Each row was made from one path, in order. Every step used is in the known rows, and no mark comes twice. Write each row's path.
Known rows
A, Y, H, V: [ 12   0   7  -1 -21   1 -30   3   3   8  25 -29  22  13  23 -20  -3  -4
 -11 -22  -3 -24  29  -9   0   5   0 -18  10  -6 -27   6   9  -5  38  21
  -4 -17   3  27  -5 -11   7 -17  -8  11 -20 -16  16  13]
E, A, V: [  7  10  13  -7 -10   5   4  -7   4   0   6 -15  15  18   5  -8   8  -8
 -10 -20 -13  -4 -13  -2   3  10  35   1  12 -20 -12  15  -2   2  17   1
  -7 -31   3  28  16 -17  12 -44 -15   6  -8  -1  20   5]
N, A, E, H, Y: [ 34  12   5   4  -6   9  10  -8  -5  19  19 -12  12 -15  18 -26   3  -8
 -23 -21  -7 -13  10 -13  13  10   8  13   1  -8  -1  17   2 -30  -8  11
 -24 -26  10   8  -2 -24  -2 -58 -13   6 -14 -13  14  11]
P, X, F: [ 11  19   9 -23  -9 -11  11  11  16 -24 -55 -42 -46 -21  -2  -6  -3 -53
  14 -30 -24  -4 -33   0  13 -67  28  13  17 -18 -15  -3  -3  22 -30 -26
   7 -11 -22   4  14 -32  11  24 -13  32  67  -3  -6 -14]
V, A, B, D, Y, H: [ 11  -6   9   9  -9   2 -22  -1  27  19  36   3  42  -9 -17 -18   8  -8
 -37 -16   3 -15  13 -16  -6  15 -30   6   4 -16 -11   1   8 -14  29 -19
 -12 -29  13  11  12 -20 -12  33 -12 -13 -38  -9  10  18]
H, V, A, B, D, Y: [  9   4 -12  -5 -15   1 -25   4  16  10  50 -17  43  -4   4  -8   3 -12
 -29 -17   3 -13  22   1  -4  16 -20  13   1  -9 -16  24   9 -20  30  14
 -21 -27  15  17   2 -16  -8  -6  -5  14 -34 -21  26  13]
B, D, Y, H, V: [  3  -6   1  -5  -6   1 -27  23  25  22  34 -10  32  18 -20 -18  10 -12
 -25 -22   6 -31  22   0  -8  13 -42  20  10 -10 -16   2   3 -36  38  -3
  -9 -15  11  11  -7 -13  -2  39  -5   7 -24 -23  29  10]
P, X: [ 12  19  22 -10  -2  -8   4  16  13 -26 -49 -38 -43 -14 -11 -17   4 -50
  17 -27 -28 -15 -27   7  12 -53   3  31  14 -17 -14   5  -4  10 -19 -19
   5  -9 -15   4  18 -26  11  26 -14  30  49   0  -6  -7]
D, Y, A, M, F, X, P: [  5 -11  12  -7  -4   0   7   0   0   7 -24 -13 -26  25 -22  13   4 -12
  -8 -33   8  -1 -10 -12   8  -3   9  -9  -9 -31 -20  -4 -10 -30  -5 -16
 -12 -22 -13  24  -7 -14   7  91 -11  12  -2  17  -1  14]
V, H, E, A: [ 28   9   5   2 -16  -3 -14  14  20   6  16   1  15   3   1 -12   3 -22
 -13 -15 -10  -3   4 -24  10   2 -12 -22  -4  14  -1  17  11   7   9   5
 -32 -32   1  13  -4 -16  -2 -55  -6   7 -17  -7   9   2]
H, E, A, Y: [ 20  -1  -4 -15 -21   1 -13  -4  -2  -1  28 -19  18  -2  20   6   8 -16
 -24 -13  -3 -18   2 -16   8  -1   7 -16   7  -7 -20  16   9   3  12   7
 -13 -29  11  37  -6 -23  12 -47  -4  11 -16 -12   7   4]
E, H, V, A, Y: [ 23   9   1  -6 -23  -1 -12  10   9  -3  47 -22  24 -23  22 -10   1  -5
 -23  -9   9  -6  27 -11   5   2  -9   0  -3   9  -8  37   9  10  19  21
 -29 -20   2  12  -4 -12  -2 -65  -8  18 -28 -13  24   5]
V, A, N: [ 17   3  15  12  -6  -1 -10 -11  22   7  10  -2  16  -1  -7   6  13 -19
 -22 -24  -7   4 -10   9   2   7  -9  -3   7 -10 -12  17   0 -12   8  -4
 -18 -33  -4  14  22 -22  -4  -4 -18  -1  -3  13   9  16]
T, W: [  7   3  24  18   4  10  16  13  38 -14 -58 -25 -45 -12  -7  -8   7 -39
  26 -41 -30   3 -28  33  17 -50  38  32  19 -34 -24  10  -2  -2 -17  15
  11 -16 -14  13  18 -16  13 -27 -23  12  27   3  12   8]
W, T: [  4   3  15  24  -8   1  26  31  33 -23 -35 -37 -48  -2   6  -5   8 -34
  30 -41 -33 -11 -37  32  21 -38  28  25  22 -29 -37   7   2  14 -20  -6
  16 -17 -15  14  12 -22  11 -24 -26  21  34   9  13   3]
M, F, X, P, T, W: [  0   3  48  -3  -5  -4  42   3  31 -23 -96 -38 -65 -12 -10  -1  -3 -46
  32 -47 -25   6 -18  -2  26 -80  41  18   5 -37 -26  -9   2  -4 -35 -17
  13  -4 -17  19  14 -24  -6  64 -29  30  39  17  -9   6]
T, P, X, F: [  4  23  26 -18  -6  -1  16  21  -1 -34 -63 -54 -57 -37   0  24   4 -52
  30 -41 -32 -10 -31 -10  15 -78  31  26  21 -20 -16   1  -1   6 -36 -34
  -3   1 -23   9   9 -32  22  21 -27  23  68  11  -3 -12]
A, V: [ 15  10  26   4 -10   6  -5   3   7  -1  -8 -13  -1  13  12 -15   1 -24
   4 -38 -19 -18  -7  12   3  -2  34  10  15 -16 -27   9  -2 -18  -3  26
  15 -30  -2  28  19 -16  12 -14 -19  31  17 -18  26   2]
E, A, B, D: [ 13   2  16  -5  -9   3  -9  -7  15  -1  14 -11  25  24  -4 -15   9  -6
 -30 -12  -3 -15   9  -9   4   3  -6   9  10 -21 -10   8   8   4  31 -20
 -11 -23  10  20  16 -22  -8   7 -14  -5 -32   0   8  14]
B, D: [ 13  -2  16  -1   2   3 -16  18  37   1  -4 -12  -3  23 -19 -12   7 -31
  -8 -35  -8 -23   6  10   2 -10 -20  34  12 -14 -15   4   4 -23  18 -14
   6 -13   3  10   7 -20  -1  35 -18  12   1 -11  15   9]
E, A, Y, D: [  2  -4   6  -5 -13   2  -8 -13   3   5  16 -24  14  29   7  -7   7  -1
 -10 -14  -3  -6   8 -18   5  15   5  -8   5 -18 -14   7   8  13  35 -10
  -6 -19   7  27   4 -17  10 -18 -16  -6 -19  12   1  16]
M, F: [ 12   2  21 -12 -11  -9  16  -8  27  -9 -47 -22 -33   5   0  -8  -2 -33
  21 -38 -16  -5  -1  -2  12 -40  13   9  -2 -21  -8  -2   0  -2 -25  -4
  12 -10 -14  23  12 -20   4  53 -20  33  19   6   9   9]
B, D, Y, H, E, A, N: [  8 -10   3  -3  -9   1 -30  12  16  28  44   0  45  21 -15 -10  17  -7
 -42 -12  10 -33  20  -8  -8  22 -52   5  10  -8 -16   2   3 -36  38  -5
 -18 -21  14  17  -3 -16  -5  37  -4  -5 -35 -17  26  12]
X, P, T, W: [ -2   8  64  21   3  10  47  34  18 -32 -80 -45 -65 -10 -27  15   1 -50
  22 -38 -34  12 -26  -1  24 -68  48  26  29 -40 -42   4   3   6 -28 -13
  17   0 -17   4  10 -35   2  -9 -29   9  54   3  -9   5]
M, F, X, P: [  7   5  41  -8  -9  -7  32  -4  22 -17 -80 -31 -51  -7  -6  -1  -6 -39
  27 -50 -15   2  -4  -3  24 -67  34   9  -1 -25 -18  -8   1 -13 -27 -22
   6  -6 -18  20   8 -22 -10  75 -27  38  38  17  -7   6]
W, T, P, X, F: [ -4  12  15  11 -10  -1  33  37  18 -40 -60 -59 -71 -36  11  20   9 -49
  44 -44 -45 -13 -51  15  24 -74  36  32  29 -31 -34  -1   1  19 -40 -30
  12  -5 -22  10  10 -29  22 -11 -33  19  66  15   5  -8]
D, Y: [  2   1  12   2 -10   1  11  12  11   9  -4 -25  -7  16 -10  -6   5 -15
   3 -26   2 -18 -15  19   1  -5 -10   6  10 -26 -26   6  -3 -27  -1   0
   0 -26  -5  20   3 -17  11  20  -9  23  15   1  17   4]
F, X, P, T, W: [  2  10  63  12   4   7  37  25  25 -30 -92 -45 -68 -11 -21  -3   1 -48
  22 -49 -28   8 -31  13  30 -79  57  27  19 -37 -44   1   2  -7 -18 -17
   2  -6 -17  11  15 -29  -8  24 -30  24  52  16 -17   0]
P, T: [  7   7  44  -4  -1   1  18  26  33 -22 -40 -38 -42  10 -16 -15   8 -42
  10 -25 -31  -4 -28   4  10 -40  17  31  22 -36 -36   7   4  21 -20  -2
  15 -10 -10  13  23 -32  10   6 -16  16  24  -1  -1   1]
V, A, B, D, Y: [ 10  -5   9   8  -8   2 -15  -4  27  14  29  -2  32  -4 -14 -10   7 -12
 -31 -19   3 -15   6  -7  -5  13 -30  12   4 -20 -13   4   8 -17  22 -18
  -7 -33  13  13  14 -21  -9  31 -15  -8 -29  -5   7  16]
N, A, Y: [ 22   1   1   3   1   7   2 -15   5   7  -6 -25  -4  10   9 -23   4  -9
 -10 -40 -10 -14  -5  -3  10   6   6  -4  10 -26  -6   4   3 -39   1  -7
 -10 -25   6  15  -7 -24   2 -35 -22   1   0   6   7  12]
H, Y, D: [ 12  -2   9  10 -12   5  -1   9   3  17  20   0   3  23  11 -10  -2 -21
  -4 -26   3 -10  30  -8   7   2  -8  24  -6   0 -26  10  10   3  14  19
  -8   6   3  15   8 -17   0  10  -8  21 -10   0   0  17]
E, H, Y, D, B: [ 24  -1  17   8 -19   2  -8  17   0  13  40  -1  15  -5  15 -21   2  -3
 -23 -12  17 -12  45 -18   9   0 -28  18 -12  12 -15  22  11  15  15  23
 -19   0   3   5   4 -15 -11 -20 -10  15 -31  -9  12  12]
H, E, A, M: [ 22   0  -7 -19 -17   0 -19  -1  -2 -11  10  -6   6   1  11   8  12 -22
 -32 -19  -6  -5   2 -22   9  -4  29 -12   1  -3 -11  21   1   5   0   0
 -21 -28  -1  33  -5 -23  12 -14  -1  22 -17  -8   5   6]

Which path is each row?
[  2  10  64  12  -1   5  41  33   9 -31 -63 -44 -55   2 -26  15   0 -47
  14 -36 -27   8 -18  -9  21 -54  40  19  25 -31 -41   4   4   5 -24 -20
  13   0 -16   5   7 -37  -2   6 -27  14  52   1 -10   4] -> X, P, T
[  6  -2   1  -6 -18   0  -8  15   1  24  32 -11  30  -1  -8 -16  12  -2
 -26 -12   6 -19   2 -14  -2  10 -16 -14   6 -10 -19   5   1 -14  18   4
 -23 -23   3  22 -10 -15   7   2   4   7 -20 -15  21   6] -> D, Y, H, E, A
[ 12  -4   4   3  -5   4  -4   6   6  29  24  -3  11  26 -14  -4   5  -5
  -8 -20   4 -13 -13  -4  -1  29 -18  -9  -3 -22 -19   2  -4 -27   9  13
 -11 -34   2  21   0  -8  12  20  -7   0 -15  -3  22   8] -> D, Y, A, V, H
[  7   5  15 -11 -13  -3 -18  18  14  -2  -5 -16   9 -19 -13 -19   4 -18
 -23 -27 -14   9  22 -36   6 -19  29  -4   0  -4 -14   8   2   5  18  -2
 -27  -5 -10  11  -4 -18  -9  29  -4  12 -22 -10   9  14] -> Y, H, V, A, M, F, X, P, T
[ 25   1   1   5 -20  -2 -24   8  15  13  30   2  23  10   6 -15   1 -15
 -14 -13  -6  -8  18 -37   8  13 -21 -27  -7  16  -4  13  15   9  21   8
 -28 -29   8  16  -9 -14  -1 -42  -8   2 -26  -7   5   7] -> V, H, E, A, Y, D
[ 10   4  27 -16  -9  -8  19  -9  31 -12 -68 -27 -44  -1   1 -15  -3 -35
  25 -46 -15  -5  -8   3  18 -58  24  12  -4 -25 -14  -6   0  -8 -23 -11
   5 -11 -16  24  15 -18  -4  74 -22  39  24  16  -1   6] -> M, F, X
[ 23   6  13  -2 -19  -6  -8   8  14  -6 -15   1  -4   2   0   0  -2 -25
 -13 -25  -8   3  11 -38  16 -15  10 -31 -11  12  -1  10   7  -3   0 -11
 -33 -31  -6  16  -8 -17  -8  -6 -12  16 -12   4  -4   5] -> V, H, E, A, M, F, X, P
[ 17  -8   1   7   2   8 -15 -14  -3  19   9 -19   8  13   1 -32   7  -1
 -16 -38  -5 -13  12 -16  10  17 -15   3   2 -23  -7  -1   7 -38  13  -1
  -6 -19  13  11 -10 -25  -6  -3 -25  -7 -14   0   8  20] -> N, A, Y, D, B
[ 30   5   5   9  -5  10  -6  -7 -10  30  30  -7  22 -14  11 -34   7  -1
 -29 -19  -2 -14  24 -22  12  20 -11  19  -5  -6  -1  13   5 -31   3  15
 -18 -24  16   4  -5 -25  -9 -35 -16  -1 -26 -18  16  18] -> N, A, E, H, Y, D, B
[  3  -7   9  -1  -2   3 -12  19  29  15  12 -14  10  26 -22  -7   9 -20
 -13 -28   4 -32   4  14  -5   4 -39  26  11 -20 -19   0   2 -40  22 -14
   3 -20   8  14   1 -17   3  48 -14  11  -4 -11  20   8] -> B, D, Y
[ 35   0   8  -3 -16   2  -2  11   2   2  30   6  -1   4  16  -3   1  -6
 -30 -13  17  -5  30 -22   9   4  -3   2 -14   8  -8  26   2  16   5  14
 -33  -7  -8  12   1 -10   0 -19  -3  12 -35   3   6  10] -> E, H, Y, A, M
[  8   6 -14  -7 -16   1 -21   0  14   2  39 -30  26  -5  14   0   0 -16
 -12 -21  -3  -5  13   4   0  11   5   2   2  -7 -17  27   8 -11  28  20
 -17 -28   8  23  -1 -15   6 -43  -8  15 -17 -12  21  10] -> H, V, A, Y
[ -3   7  23  24  -7   5  29  37  20 -33 -46 -49 -60 -20   9  18  12 -38
  41 -47 -40 -14 -41  24  23 -54  33  34  27 -30 -37   6   3   8 -29 -16
  11  -7 -18  15   9 -25  20 -22 -35  15  44  17  12   0] -> W, T, P
[ 30  -3   8   6  -9   6  -1   0   2  17  28   7   7  26  12  -1  -5 -13
 -22 -18   8 -15  20  -8   9   8 -10  10  -8 -14 -23   8   6   3  13  18
 -17  -6   4  20  13 -15  -4  10  -3   0 -33   1  -2  19] -> H, Y, A, B
[ 37  -2  15   1 -15   3  -5  10   8  12  48   8  18   2  16 -12   0  -4
 -35  -7  20 -18  38 -21   8   7 -31  12 -11   5 -12  21   9  11  16  14
 -29  -5   6   8   4 -11 -11 -16  -5   2 -48  -8  10  11] -> E, H, Y, A, B, D
[ 29  -3   7   7  -7   4  -3  -3   1  21  27   9   9  33  11  12   2 -15
 -23 -18   8 -10  16   3   7  16 -15   4  -6  -8 -22  14   1  -7  12  24
 -25  -8   0  21  15 -14  -2   1  -3  -1 -24  11   3  19] -> H, Y, A, N
[ 18   8  17 -12 -21  -4   3  14  10 -21   4 -24  -6 -29   9  -3   1 -17
 -21 -18   2   8  24 -28  12 -25  18   2  -8   2 -11  30   6  11  -3   3
 -31 -12  -8   9  -2 -17  -9 -13 -12  25 -17  -3   9   5] -> E, H, V, A, M, F, X, P, T
[ 26   6   3   2 -20  -2 -18   7  18   7  23  -2  20   7  10 -10   0 -17
 -14 -14  -6 -10  11 -28   8   8 -16 -30  -4  13  -4  15  12   4  16   6
 -27 -37   6  19  -6 -14   1 -56  -8   3 -22  -6   6   3] -> V, H, E, A, Y
[  8  -5   1  -7  -9  -5  -9 -11  26 -11 -20  -3 -14  -2 -11   8   4 -22
 -15 -36  -7  14  -1 -20  -1  -3  27  -4  -8 -13   3   9  -6  -5  -7 -25
  -8 -32 -15  19  10 -20  10  52 -17  14 -10  17  -4  17] -> V, A, M, F
[ 30   5   6   3 -17  -2 -25  11  23  10  29   8  30  10   2 -17   3 -19
 -25 -12  -6 -15  17 -30   6   7 -29 -17  -4  14  -1  13  14   1  19   0
 -30 -33  10  13  -2 -16 -11 -31  -8   2 -33 -13  10   6] -> V, H, E, A, B, D
[ 10  -8   9  13 -12   5 -15  11  -1  24  27   0  14  20   5 -15   1 -13
 -13 -25   9 -15  39  -6   6   7 -27  27  -8  -2 -25   8  11  -2  22  24
  -1   0   8  14  10 -19  -7  23 -11  11 -20  -6   4  20] -> H, Y, D, B
[ 10 -11   4  -3   0   4 -19  11  23  28  29  -6  16  29 -25  -1   9 -16
 -20 -18   5 -30   5   0  -3  21 -41  26   3 -22 -19  -3   0 -38  26  -7
   2 -26  13  16  -1 -15   6  56 -11  -4 -22 -15  20  14] -> B, D, Y, A, E
[ 25   3  -1  14   1  10 -15  -5  -3  31  21   6  27  11   4 -38   5  -4
 -23 -38  -8 -11  13 -20   6  33  -9   2  -3  -8   2   6   4 -45   7  17
 -19 -27  16   5  -2 -19 -11 -35 -22  -3 -24 -12  22  14] -> N, A, V, H, Y, D, B
[  4   1   1   0 -18   0 -15  12   4  25  41 -14  42  -2  -6 -22   6   2
 -27 -13   8 -19  16  -7  -6  15 -23  -8   4 -12 -21   7   3 -19  27  10
 -23 -23   5  17  -5 -12  -2  15   3   7 -29 -17  27  12] -> D, Y, H, V, A, B
[ 24  12   1  -7 -19  -1  -6  16  14  -5  40 -17  19 -27  13 -14   4 -11
 -20 -12   5   1  23  -9   7  -4  -3   9  -5  10  -6  38   7  13  11  18
 -35 -17  -2   7  -2 -13  -5 -63  -7  20 -24 -14  26   3] -> E, H, V, A
[  3   4  -1  -1 -19   1 -14  14   4  31  43 -18  40  -6  -6 -18   7  -1
 -21 -10   4 -17  11  -6  -6  19 -13  -4   4  -9 -20   9   0 -23  26  15
 -19 -29   5  18  -6 -11   7   2   3   8 -24 -22  29  11] -> D, Y, H, V, A, E
[ 18  -5   0   5   2   8  -6 -16   0  14   4 -19   1  15   5 -29   6  -6
 -11 -38  -9 -11   6 -17  10  13  -4  -1   4 -21  -7   1   6 -33   6  -4
 -12 -16   9  13 -11 -24  -1 -14 -24   0  -6   5   6  18] -> N, A, Y, D
[  9  12  50   8   0   5  25  17  14 -23 -74 -34 -50  -3 -15  -3  -2 -41
  16 -53 -16   3 -17  13  28 -65  53  16  11 -22 -34   2   1 -20  -8 -22
  -6  -9 -18  12   6 -25 -13  32 -26  33  49  15 -14   2] -> F, X, P
[ 24  -2   2   2  -5   6   5   7   8  17  21   2  -3  24   4   6  -2 -18
 -12 -23   6  -7   9  -3   9   8   0  14  -8 -11 -19  12   2   1  10  15
 -19  -5  -1  17   9 -14   5  -4  -2   1 -20   7  -1  15] -> H, Y, A
[ 16  -3  18   4 -14   2 -33   5  12  13  34  -6  40  19   1 -29   3  -7
 -35 -17   5 -40  35  -5  -3   4 -40  12  10 -15 -25   0  10 -22  31   4
  -4 -17  15  18   7 -18 -18  55  -8  11 -38 -27  22  16] -> A, B, D, Y, H, V
[  1 -16  19  -9   3   1  -6  14  25   7 -16 -12 -15  32 -34   8   8 -23
 -18 -29   4 -17   4 -17   2  -4 -23  17   1 -32 -21 -10  -1 -36  11 -28
   0 -14   2  15  -3 -19  -2 105 -17   0 -12   2   3  13] -> B, D, Y, A, M, F, X, P, T
[  4  -2 -14  -3 -15   1 -37   1   8  12  50 -24  36  -4   7  -7   3  -8
 -18 -20   2  -6  28  -6  -1  20 -15   7  -4  -5 -18  23  11 -12  38  25
 -10 -25  14  19  -2 -16  -1 -19 -11   7 -30 -17  22  17] -> H, V, A, Y, D, B
[ 22   5  12  19 -15   0 -10  18  21  20  18  11   9  25   2 -20  -7 -20
   0 -23  -2  -6  30 -20   7  10 -27  -3 -12  18  -7  10  13   5  17  14
 -24 -12   0   4   3 -10  -7 -16 -11  10 -17   3   2  12] -> V, H, Y, D
[ 10  11 -12  -7 -10   0 -15   9  19  -1  27 -24  21 -11   2  -3   3 -23
 -11 -25  -8   3   6   6   3   2  12  15   1  -6 -12  30   5  -7  17  16
 -22 -23   2  15   3 -16   2 -39  -6  21 -11 -12  23   9] -> H, V, A
[ 32   0  10  16 -10   1 -17  13  25  24  30  19  18  31  -1 -13  -7 -15
 -19 -16   5 -14  28 -23   5  20 -41  -8 -14   8  -5   7  12  -4  25   9
 -29 -21   6   6   6  -9 -13  -5  -8  -8 -41   0   3  14] -> V, H, Y, A, B, D
[ 19   1   0  -2 -22  -1 -28   9   4   7  59 -17  35 -21  15 -20   4   1
 -29  -8  13  -7  41 -22   4  12 -26   6 -10  11  -9  32  13   9  29  24
 -24 -17   8   8  -5 -12  -9 -40 -10  10 -41 -18  26  11] -> E, H, V, A, Y, D, B
[ 26  -1   5   5   4   7 -13  -7   7  21  14  -3  28   7  -8 -43  10  -3
 -39 -32  -5 -25  12 -15   5  12 -25   8   9 -24  -1  -4   5 -45   9 -14
 -22 -19  14   5  -5 -25 -20  15 -16  -7 -31 -12  16  17] -> N, A, B, D, Y, H
[ 22   4  -2 -16 -15   1  -7   2   4  -4  18 -13  12  -9   9   2  12 -24
 -21 -15  -8  -8  -5 -14  11 -10  14  -2   6  -5 -15  20   6   6   3   2
 -20 -23   6  28  -3 -25   8 -42  -2  16 -10 -13  10   3] -> H, E, A
